Each row was made from one small tree. The marks that hang from a mark follow it in brackets, in alphabetical order. Every link used is in the known rows. Write each row's tree.
(in the rows, 128 means zero)
Known rows:
makef{povem{geza{fezugaz keves{repam} pagop}}}: [132  75 145 153 126  86  85 106  72 168 148  71 169 175 130 136 161 117
 131 106 143 138 103]
fezugaz{geza{keves{povem{makef} repam} pagop}}: [119 108 156 110 116  67  80 131 125  72 164 124 137 138 177 114 155 129
 125 168 153 139 134]
geza{keves{povem} pagop}: [134  98 126 152 103  82  94 116 120 110 150 122 133 144 136 127 143 135
 132 169 131 146 152]
pagop{geza{fezugaz keves povem{makef}}}: [120 116 156  93 120  91 170 113 104 151  61 125 111 143 143 143 153  67
 111 107 124 142 168]
repam{keves{geza{fezugaz pagop} povem}}: [173 115 137 173 138 128 162 103 111 143 150 141 101 142  83 135 115  92
 140 144 125  91 178]
repam{keves{povem{geza makef}}}: [158  97 126 100 121 148 142 155 108 110 188 100 119  95 121 145 119 113
  70 144 115  52 122]
keves{geza{fezugaz pagop} povem repam}: [136 124 188 176 138  98 149 117 128 152 130 125 100 160  82 127 126  78
 144 110 163 123 144]
keves{geza repam}: [119 142 173 154 168 106 174 182 141 163 135 130 130 139  45 129 118  64
 124  52 153  75 102]
pagop{geza{povem}}: [114 149 167 131 140 130 192 160 118 196  74 127 118 128  82 149 141  57
 112  74 120  91 116]
keves{geza{fezugaz pagop} repam}: [139 119 175 155 148  91 152 132 116 168 125 129 119 171  59 110 142  77
 163  82 157 113 130]
makef{povem{keves}}: [145 124 137 154 162 119 161 142  98 175 134  80 130 105 129 151 100 104
 104 111 150  69 113]
fezugaz{geza}: [134 152 169 138 141 121 166 182 139 160 129 112 130  96  61 127 153 105
 131 107 150  72  95]
pagop{geza{fezugaz povem{keves makef}}}: [151 130 180  92 136 106 190 123  85 166  61 102  95 103 155 144 114  63
 108 107 139  95 166]
povem{keves{geza repam} makef}: [136 121 159 110 167  85 159 167 113 120 151 112 124 107 130 134  83  78
 100  85 163  60 137]
povem{geza{keves pagop} makef}: [127  48  91  80  90  79  75 131  75 103 187  96 161 134 153 132 172 152
  95 153 120 111 136]
timi{geza{fezugaz keves pagop}}: [158  73 131 162 100  62 112 120  85 120 135 111 132 156  78 108 143 102
 152 132 122 128 136]
geza{keves}: [135 118 132 135 126  90 133 157 131 137 127 120 146 131  93 121 143 111
 134 112 132 118 126]
makef{povem{keves{geza{fezugaz pagop} repam}}}: [150 111 159 178 172  89 146 103  78 178 135  92 131 153 129 146  98  82
 137  93 168  95 139]
fezugaz{geza{pagop povem{keves}}}: [174 127 177 135 116 107 115 137  77 156 107  82 152  83 156 145 126 115
 143 130 124  94 117]
povem{geza{fezugaz pagop} keves{repam} makef}: [170  78 169  85 114  83  96 127  62 131 155  67 140 124 156 108 129 123
 129 126 158  93 125]
repam{keves}: [171 136 134 126 148 141 170 168 131 155 136 131 130 125  61 106 123  95
 146 102 110  66 113]
geza{keves pagop povem{makef}}: [136  70 121  84  94  90 101 108  91 114 113 113 139 151 177 129 161 121
 118 144  99 161 141]
fezugaz{geza{pagop povem{keves{repam} makef}}}: [161 117 191  88 126  92 104 140  80 124 116  88 146 105 194 122 125 104
 134 122 137 108 105]

Write each row's tree:
[164 109 180 133 106 124 148 107  98 187  67  98 113 152  97 120 160  93
 161 113 118 148 121]
geza{fezugaz pagop povem}
[114 156 193 160 141  75 151 135 142 146  95 137 114 156 104 122 131  66
 142 105 166 136 153]
pagop{geza{fezugaz keves{povem repam}}}
[161 120 141 131 151 137 198 122 130 120 145 137  76 118  99 141 104  75
 101 134 132  73 178]
repam{keves{geza{fezugaz} povem{makef}}}
[131 150 209 182 155 110 182 146 149 159 113 121  93 134  60 138 107  56
 127  81 173 102 132]
keves{geza{fezugaz} povem repam}
[139  65 147  86  99  68  77 120  81 114 154  91 154 161 144 105 170 126
 133 125 143 141 129]
povem{geza{fezugaz keves{repam} pagop} makef}
[123  93 145 104 109 128 141 159 116 119 172  86 105  94 119 157 139 117
  55 140 141  72 113]
keves{povem{geza makef}}
[137  99 184 109 131 103 155 110  97 156  90 115 107 167 121 127 142  62
 129  85 133 138 135]
keves{geza{fezugaz pagop povem{makef}} repam}
[148 112 184 166 127  65 132 161 119 125 114 107 135 151  57 100 116  61
 152  74 141 118  99]
timi{geza{fezugaz keves{repam}}}
[134 100 141 182 113  83 129 158 122  93 152 110 121 114  89 145 104  87
  96 129 125  99 119]
timi{geza{keves{povem}}}
[130 134 156 176 192 104 166 154 104 172 147  94 141 122 115 166  75  69
  99  64 164  58 111]
makef{povem{keves{geza repam}}}
[167 118 142 145 127 154 141 165 114 141 176  98 135  94  86 149 114 106
  96 124 113  51 108]
repam{keves{povem{geza}}}
[111  98 142 153 146 102 106 156  98 161 158  74 179 144 118 156 138 103
  94  75 141 100  73]
makef{povem{geza{keves{repam}}}}
[150 107 167 157 123 118 166 107  92 187  85 112 112 148  84 150 143  73
 139  95 120 127 143]
keves{geza{fezugaz pagop povem}}
[161 106 158 158 142 124 149 130  67 192 137  41 138  92 121 170 112 106
  95 105 156  62 111]
makef{povem{geza{fezugaz} keves}}
[150 104 196 150 106 109 107 129 102 156 144  82 123 144  96 121 148 108
 136 120 155 118 103]
keves{povem{geza{fezugaz pagop}} repam}
[122 116 151 150 153  94 139 153 119 153 152 134 138 161  67 118 133  86
 142  81 145  95 115]
keves{geza{pagop} repam}
[141  71 107 156 103  65  98 144  88 105 163 118 150 150  87 117 138 111
 130 130 111 108 120]
timi{geza{keves pagop}}
[148  69 131 158  93  80  96 131  74 122 119 103 153 144 115 137 132  90
 124 113  85 131 109]
timi{geza{keves pagop povem}}
[134  91 137  91  99  88  99 119  90 109 119 109 149 123 181 137 174 125
 121 151 111 145 133]
fezugaz{geza{keves pagop povem{makef}}}
